What can hang from each mark
pilos: sirez
lunova: naro
sirez: kosumi
nefof: feva naro
kosumi: sirez
naro: lunova
gegebi: naro nizitab
feva: banevig gegebi taze
nizitab: gegebi kosumi lunova pilos

Every row comes from one small tree of marks. Brackets hold a mark, then the marks that hang from it, in alphabetical order. Every link used is in the known rows. Which tree was each row made from?
Known rows
{naro lunova}: [ -2  -1   1  -3  -4   0  -4   0   2  -2  -3   3   8  -6  -2  -8  -2   6
 -12   6  -1  -2  -1   4  11  -3  -2   2   8   0  -3  -2   2   0   1   4
   3  -2  -6  -1  -5  -1   3  -2  -5  -3  -1   2  -1   6  -3   5   3   3
   4]
{nefof feva}: [ -1   3   4  -5  -2  -3   1   1   1   1   0   7   8  -7  -4  -5   0   1
   7   7  -2  -3   4   1  -5  -9  -1   0   8   9  -6  -5   1  -2   1   1
   1   1   9   1 -11   1   1  -2   0  -3  -1   3   5   5  -1  11   2   7
   2]
{gegebi naro {nizitab lunova pilos}}: [  5   2  -7  -4  -5   4   4  -5  -3  -4  -6  -4   5   0  -2  -6  -8  14
   2   3  -2  -2 -12   5  14   9 -20   0   8   8  -2   2  -6  -3   2  -7
   5  -1   3   2  14   6   2 -16  -6  -5  -9   2   7   2   3   0   3  -6
   1]
{kosumi sirez}: [ -1   1   3  -6  -2  -1   2   4  -1  -1  -3   7  -5  -7  -1  -3  -4   3
  11   4  -2  -3  -8  -4   5 -14  -8   5   7   4  -2  -4   1 -10   0   8
   3   0   8  -1   1   5  -1  -1  -4  -4  -1   0  -3   2  -3   3   2   0
   5]
{nizitab {gegebi naro} lunova {pilos {sirez kosumi}}}: [  5  -9  -9  -3  -7   6   6   2 -12  -4   0  -4  -4  -2   1  -3  -6  12
   5  -2   0  -4 -11   2  25  10 -13  -3   6   6   3  -2 -14  -7   0   7
   5  -2   8  -2  16   2   4  -5  12  -8 -13  -3  -3  -2   5  -5  -7 -15
   0]
{feva banevig {gegebi naro nizitab} taze}: [  1   4  -1  -7  -5  -7  -3  -8  18  -4 -11  -4  11   0  -6  -2   2   7
   2   8   0  -2  11   7 -16   0  -7   6  12  10  -5  -2   9   9   3 -19
   1   2  13   2   3  12  -5  -2  -8   3  -3   7  13   6  -2  10   9   8
  -1]
{nefof feva {naro lunova}}: [ 1  3  3 -3 -3 -2  3  0  0  2 -4  9 15 -5 -6 -7  1  2 -3  7 -5 -4  9  7
  5 -3 -4 -2  8 10 -6 -7  7  7  3  5  0 -2 -2 -3 -8 -2  5  5  2  0 -2  5
  9  5  0 12 -2  7  2]
{pilos {sirez kosumi}}: [ 1 -2 -2 -5 -3  0  2  7 -4 -4  0 -2 -7 -5 -2 -8 -2  9 25  4  1 -4 -3 -4
  6 -7 -2  1  5 -2 -1 -3 -5 -9  0  9  6  0  0 -1 -3  3  7 -1 -2 -5 -7 -3
 -4 -1 -2  1  4 -2  5]
{feva {gegebi {naro lunova} {nizitab pilos}}}: [  1   4  -4  -4  -7   1   5  -6   3  -3  -9  -5   3  -1  -5  -6  -5  11
   1   3  -3  -1  -2   4   6   1 -14   3  10   6  -3  -1   0   2   2  -6
   2  -1   5  -3  13   5   1  -8 -12   0  -8   5   9   5  -2   8   6   0
   2]
{nefof {feva banevig gegebi taze} {naro lunova}}: [ -1   3   3  -5  -4  -6   0  -4  11   0  -9   6  20  -5  -8  -4   6  -1
  -6   9  -4  -4  21  10  -6   0  -3   0  11  12  -8 -10  14  16   4  -4
  -3  -1   5  -3  -8   2   2  11   1   5  -1   9  14   8   0  17   1  13
   0]
{gegebi {naro lunova} {nizitab {pilos sirez}}}: [  5   2  -7  -4  -5   3  -2  -5  -2  -3  -6  -4   5   1  -3  -9 -11  15
   9   5  -3  -1  -9   6  15   9 -22   0   7   6  -2   3  -5  -3   2  -3
   5  -1   1   1  13   4   2 -14  -5  -4 -10   3   6   2   1  -1   8  -3
   3]
{nizitab kosumi {lunova naro} {pilos sirez}}: [  4  -4  -8  -6  -5   5   7   6 -18  -5  -1  -5  -6  -3   2  -3  -9  14
  16  -2  -4  -4 -13  -3  34   6  -7  -5   6   5  -2  -4 -13 -12   2  10
   2  -2   4  -3   5  -4   6 -11  13  -8  -7   0  -2  -1   2  -2  -6  -8
   4]
{gegebi {naro lunova}}: [ 2  0  0 -3 -4 -2 -3 -2  1 -1 -1  2  8 -1 -4 -8 -2 15 -4  7 -1 -2 -4  6
  5 -1 -1  1  8  7 -1  2  2  0  1 -3  5 -1 -4 -1  1  1  2 -9 -3 -3 -5  1
  4  5 -2  4  3  0  4]
{nefof {feva {gegebi {nizitab lunova}} taze} naro}: [ -1   7   0  -5  -5  -2   6  -3   6   0 -10   3  14  -3  -7  -3   4   0
   1   5  -4  -3  15   7  -4   2  -5   1  11  10  -6  -7  10  10   4  -6
  -2   0   9  -2  -4   2   2   5  -2   2  -1   7  16   5   2  15  -1   6
  -3]
{nefof {feva banevig {gegebi nizitab} taze} {naro lunova}}: [  0   4   1  -5  -4  -6  -1  -6  12   0 -11   6  21  -4  -7  -4   3   0
  -5   8  -5  -3  20  10  -4   3 -10   1  11  12  -7  -9  13  16   5  -6
  -3  -1   5  -2  -5   4   2   9  -1   5  -2  10  16   8   0  15   3  13
  -1]
{feva banevig taze}: [ -2   0   3  -6  -1  -5  -6  -2  14  -4  -4   1  12  -6  -2  -2   4  -1
  -6  11   4  -4  10   6 -14  -5   3   5   9   5  -5  -4   7   2   2 -10
   1   2  10   5 -12   9  -4   4  -2  -1   3   3   1   6  -2   8   4   9
   1]
{feva {gegebi naro} taze}: [ -4   5   0  -5  -5  -4   1  -4   9  -3  -7  -5   6  -1  -5  -2   5  10
   0   7   2  -2   9   5 -11   0   6   6  11   5  -2  -1   9   4   2 -14
   2   2  12  -2  -2   4  -4  -3 -10   1  -2   4   9   5  -3  12   3   3
   0]
{nizitab gegebi {kosumi sirez} {lunova naro} pilos}: [  3  -8  -6  -5  -7   5   8   2 -19  -2  -1   1  -5  -4   4   2 -13  10
   3  -8  -6  -4 -15  -4  37   0 -13  -2   8  11   3  -4 -14 -14   1  15
   2  -3  16  -3  15  -1   0  -5  23  -9  -4   0  -4   0   2  -6 -11 -13
   1]
{nefof {feva banevig} {naro lunova}}: [ 3  1  3 -4 -2 -5  1  0  5  2 -4 11 19 -7 -6 -6  2  0 -4  8 -5 -4 12  8
  0 -4 -6 -3  9 14 -7 -9  8 10  4  2 -2 -1 -1 -1 -8  2  5  7  5  1 -2  6
 10  7  0 12  0 11  2]
{pilos sirez}: [  1   2  -3  -5  -3   0   0   7  -3  -3  -1   0  -7  -5  -2  -7  -1   5
  19   5   0  -3  -4  -1   3 -10   0   2   6   1  -4  -2  -3  -8   1   5
   3   2   2  -1  -4   1   5  -5  -1  -5  -6  -1  -2  -1  -2   3   2  -1
   4]
{gegebi {naro lunova} {nizitab kosumi}}: [  5   2  -4  -5  -6  -2  -4  -3  -1  -4  -5  -2   8   2  -3  -8 -11  19
   4   4  -6  -2  -7   5  14   0 -14   2   8  10   0   5  -2  -5   2  -3
   7  -2   0   3   8   3   2 -14  -2  -4  -4   3   8   2  -2   0   8  -2
   3]
{feva banevig gegebi taze}: [ -3   2   2  -6  -4  -6  -1  -3  17  -4  -8  -2   8  -5  -4  -1   7   0
  -4   8   2  -3  15   5 -17  -5   2   6  11   6  -6  -6  10   8   3 -13
  -1   2  13   0  -6   9  -4   6  -7   3   0   6   6   7  -4  13   5  10
   0]
{gegebi {nizitab kosumi pilos}}: [  1   4  -4  -5  -5   4   5   1  -5  -6  -4  -5   0  -4  -1  -4 -12   5
  10   3  -5  -3  -6   0  14  -3 -18   2   7   5  -2   0  -9 -14   2   1
   4  -1  10   6   6   8   0  -7  -4  -5  -2   3   2   1  -2   2   5  -1
   3]

Which tree is each row?
[ -1   1  -3  -8  -6  -5  -1  -5  12  -6 -12  -4   9  -2  -3  -1   1   6
  -1   3  -2  -3  10   4  -4  -1  -7   5  11   8  -5  -5   6   7   4 -12
  -1   0  12   0   0   8  -2  -1  -1   2   0   7  10   6  -2   8   5   7
  -2]  {feva banevig {gegebi {nizitab kosumi {lunova naro}}} taze}
[  5  -9  -7  -5  -8   5   7   4 -15  -4   0   0  -4  -3   2   2 -10  13
   2  -3  -7  -5 -16   0  34   3 -17  -1   8  14   4  -1 -13 -15   1  10
   5  -4  16   0  19   2  -1  -5  17  -9  -6  -1  -2  -1   3  -5  -8 -15
   0]  {nizitab {gegebi naro} {kosumi sirez} lunova pilos}
[  1  -2  -1  -2  -6  -2  -2  -3  -1  -1   0   3   6  -2  -2  -5  -4   9
 -11   2  -1  -3  -2   5   5  -6  -2   3   9  11   1   2  -3  -3   0   0
   5  -1   7  -1   5   2   0  -3   9  -4  -4   0   1   3  -3   1  -2  -5
   1]  {nizitab {gegebi {naro lunova}}}
[  2   2   3  -4  -4  -5   4  -1   7   1  -8   9  16  -6  -8  -6   3   0
  -4   7  -6  -4  15   8  -1  -6  -6  -2  10  13  -8 -10  10  14   4   1
  -4  -1   1  -5  -4   2   5   9   1   4  -4   8  13   8  -1  16   1  12
   1]  {nefof {feva banevig gegebi} {naro lunova}}
[  3  -8  -9  -3  -6   6   8   0 -15  -2  -1  -2  -4  -3   2  -3  -8   9
   5  -6   1  -4 -11  -2  28   8 -10  -5   6   4   1  -5 -15  -6   0  13
   3  -2   8  -6  11  -1   6  -5  18  -8 -10  -3  -4  -1   3  -6 -10 -13
   0]  {nizitab gegebi {lunova naro} {pilos {sirez kosumi}}}
[ 3  0  1 -5 -5 -6  0 -3 11 -2 -7  1  7 -3 -6 -6  2  8 -2  6 -2 -3  5  5
 -6 -8 -4  2 11 11 -5 -4  5  9  2 -8  0  0  3 -4  5  8  1 -2 -5  3 -7  5
  8  7 -4 10  7  7  3]  {feva banevig {gegebi {naro lunova}}}
[  2  -5  -5  -4  -7  -1   3   1 -12  -3   0   2   2  -2   2  -1  -7  12
  -6  -7  -5  -4  -7  -2  24  -7   1  -1   9  12   2  -1 -10  -8   1   9
   4  -2   8  -3   3  -3   4  -8  24  -7  -1  -2   0   1  -1  -3 -11 -10
   0]  {nizitab gegebi kosumi {lunova naro}}
[  4  -6  -4  -4  -7   3   5   3 -13  -3   0   0  -3  -3   0   0 -14  12
   6   0  -7  -4 -11   0  28  -3 -16   1   8  13   5   1 -10 -17   1  10
   5  -3  18   2  17   4  -4  -1  15  -7  -4   1  -3   0  -1  -4  -2 -10
   3]  {nizitab {gegebi {naro lunova}} {kosumi sirez} pilos}
[  1   3  -4  -5  -4   1   1  -4  -1  -2  -6   1   5  -2  -1  -6  -7   8
  -2  -1  -1  -2  -7   0  11  -1 -12   1   8   5  -4  -1  -4  -1   2   0
   3  -1   0  -1   3   3   4 -14  -2  -4  -3   2   5   3   0   1   1  -2
   1]  {gegebi {nizitab {lunova naro}}}
[  3  -6  -7  -4  -7   5   9   1 -17  -4   0  -2   0  -3   3   1 -11  10
  -4  -6  -4  -4 -10  -1  33   3  -7  -4   8  10   1  -3 -15 -12   1  10
   3  -3  13  -3  10  -2   2  -7  23  -8  -3   0  -2   0   1  -3 -12 -12
   0]  {nizitab gegebi kosumi {lunova naro} pilos}
[  6   1  -8  -5  -6   4   4  -2  -7  -5  -5  -6   3   1  -2  -4 -10  17
   7   2  -6  -3 -13   4  20   7 -19  -1   8  11   0   3  -9  -9   2  -4
   6  -2   5   4  14   5   1 -16  -1  -6  -7   1   7   0   3  -1   3  -7
   1]  {gegebi naro {nizitab kosumi lunova pilos}}
[  5   4  -4  -6  -5  -2   1  -2  -2  -4  -4  -3   4   2  -4  -6 -10  17
  13   4  -5  -3  -7   2   6  -5 -12   3   8  12   0   5  -4 -10   2  -6
   7  -1   6   4   7   7   0 -15  -2  -4  -3   1   8   0  -2   1   7  -3
   3]  {gegebi naro {nizitab kosumi}}
[  5   0  -5  -5  -6   2   1  -2  -5  -4  -6  -2   3   1  -2  -5 -15  17
  11   4  -7  -2 -12   3  23   4 -25   1   8   9   1   3  -5 -10   2   2
   6  -3   5   3  16   5  -1 -12  -2  -5  -6   4   5   2   0  -2   8  -4
   4]  {gegebi {naro lunova} {nizitab {kosumi sirez} pilos}}
[ -1   1  -3  -8  -6  -4  -2  -3  14  -7 -12  -4   9  -4  -3  -1   2   3
  -4   5  -2  -3  10   5  -4   0  -8   6  11   7  -5  -5   7   6   4 -12
   0   0  13   3   0  10  -2   1  -4   2   0   7   9   6  -1   9   6   7
  -2]  {feva banevig {gegebi {nizitab kosumi lunova}} taze}
[  5  -7  -5  -6  -8   0   1   5 -10  -3   0   4  -2  -2   1   0  -6  14
   1  -4  -7  -5 -12  -1  26  -7  -8   2   8  15   5   0  -8 -12   0   9
   6  -3  12  -1  13   0   1  -6  18  -8  -3  -2   0  -1   1  -5  -7 -13
   0]  {nizitab {gegebi naro} {kosumi sirez} lunova}
[  0   1   4  -5  -2  -6  -3  -3   9   1  -6   8  22  -6  -6  -4   4  -1
  -8  11  -3  -4  17  10  -4   2  -2  -1   9  12  -7  -8  12  12   4  -2
  -2  -1   2   1 -12   2   1  10   5   2   1   7  11   7   1  14   1  12
   0]  {nefof {feva banevig taze} {naro lunova}}
[  4  -5  -5  -3  -7   3   4   1 -12  -4   2  -4   1  -2  -1  -2 -12  12
  -1   2  -5  -4  -7   3  23   0  -9  -1   8  12   3   2 -11 -14   1   5
   5  -2  15   2  12   3  -2  -2  15  -6  -4   1  -2   1  -2  -1  -2  -8
   2]  {nizitab {gegebi {naro lunova}} kosumi pilos}
[  0   2  -2  -6  -6  -6  -6  -9  18  -4 -12  -3  14   0  -5  -4   1   8
  -5   8   0  -2  11   9 -11   3  -9   6  12   9  -4  -2  11  12   3 -17
   1   0   9   1   3  10  -4  -2  -8   3  -3   8  13   8  -2   9  10   9
  -1]  {feva banevig {gegebi {naro lunova} nizitab} taze}
[  0   2   3  -7  -3  -8  -3  -4  11   0  -5   4  14  -4  -6  -2   5   4
   7  10  -1  -3  14   6 -17  -3   0   2  11  13  -6  -6   9   8   3 -11
  -1   2  15   1  -8   6  -4   1  -1   2  -3   6  12   7   0  15   5  11
   0]  {nefof {feva banevig {gegebi naro} taze}}
[  6   3  -6  -5  -5   2   4  -2  -5  -5  -4  -5   2   1  -3  -5 -13  16
  13   5  -5  -3  -9   3  12   1 -18   1   8  11   0   4  -8 -11   2  -5
   6  -1  10   5  12   8  -1 -14  -3  -5  -5   2   7   0  -1   1   7  -4
   3]  {gegebi naro {nizitab kosumi pilos}}
[  2   3   0  -7  -6  -3   3   0   0   0  -5   5   5  -3  -5  -4  -2   9
  15   3  -7  -3   1   0   3  -5 -12   1  10  13  -4  -4   2   0   2  -1
   1   0  12  -2   3   3   1  -7  -1  -1  -5   5  12   4   1  10   4   3
   1]  {nefof {feva {gegebi naro {nizitab {kosumi sirez} lunova}}}}
[  0   1   3  -6  -4  -8  -5  -5  12   0  -5   4  16  -4  -6  -3   4   5
   3  10  -2  -3  14   7 -13  -1  -2   1  11  12  -6  -6  10  10   3 -10
  -1   1  12   0  -8   4  -3   1  -1   2  -2   7  12   8   0  15   6  12
   0]  {nefof {feva banevig {gegebi {naro lunova}} taze}}
[  1   7   1  -6  -3  -6   4  -4  11   0 -10   5  17  -4  -8  -3   4  -3
   4   8  -4  -4  19   7 -13  -2  -7   1  11  14  -7  -9  12  12   5  -8
  -3   1  12   0  -5   7   0   8  -1   4  -1   8  17   6   0  16   2  12
  -1]  {nefof {feva banevig {gegebi nizitab} taze} naro}
[  4  -5  -2  -5  -7  -3  -1   3  -8  -2   0   5  -2  -2  -1  -2 -10  14
   4  -1  -7  -5  -8   0  20 -12  -8   4   9  14   5   3  -5 -14   1  10
   6  -2  13   1  10   2  -1  -2  16  -6  -1   0  -1   0  -3  -3  -1  -8
   3]  {nizitab {gegebi {naro lunova}} {kosumi sirez}}
[  1  -3  -1  -6  -6  -1   3   7  -7  -3   1   5  -6  -5   1   0  -9   6
   8  -2  -6  -5  -6  -4  15 -18  -6   5   8  11   3   0  -7 -18   0  12
   5  -1  18   2   6   4  -2   2  15  -6   2  -1  -4  -1  -4  -2  -2  -7
   2]  {nizitab gegebi {kosumi sirez}}
[  1   5   0  -6  -4  -5   4  -3  10   0 -10   5  17  -4  -7  -2   5  -2
   1   7  -4  -4  18   8  -9   1  -8   0  11  14  -8  -9  11  14   5  -8
  -3   0  10  -1  -5   6   2   7   0   4  -2   8  17   6   2  15   0  10
  -2]  {nefof {feva banevig {gegebi {nizitab lunova}} taze} naro}
[  6   1  -9  -5  -5   5   2  -3  -5  -4  -6  -5   1   1  -2  -7  -8  15
  11   3  -2  -2 -13   4  16  10 -21  -1   7   8  -2   1  -7  -4   2  -4
   5  -1   3   1  14   5   3 -17  -4  -6 -11   1   6   0   4  -2   3  -7
   1]  {gegebi naro {nizitab lunova {pilos sirez}}}
[  2  -5  -4  -6  -5   5   8   4 -16  -4  -2   0  -5  -5   2   0 -11  12
  11  -3  -5  -4 -15  -5  35   3 -12  -3   7   6   0  -5 -10 -13   1  13
   2  -3   7  -3   8  -1   2  -9  10  -8  -3   1  -2   1   2  -1  -7  -8
   4]  {nizitab {kosumi sirez} {lunova naro} pilos}
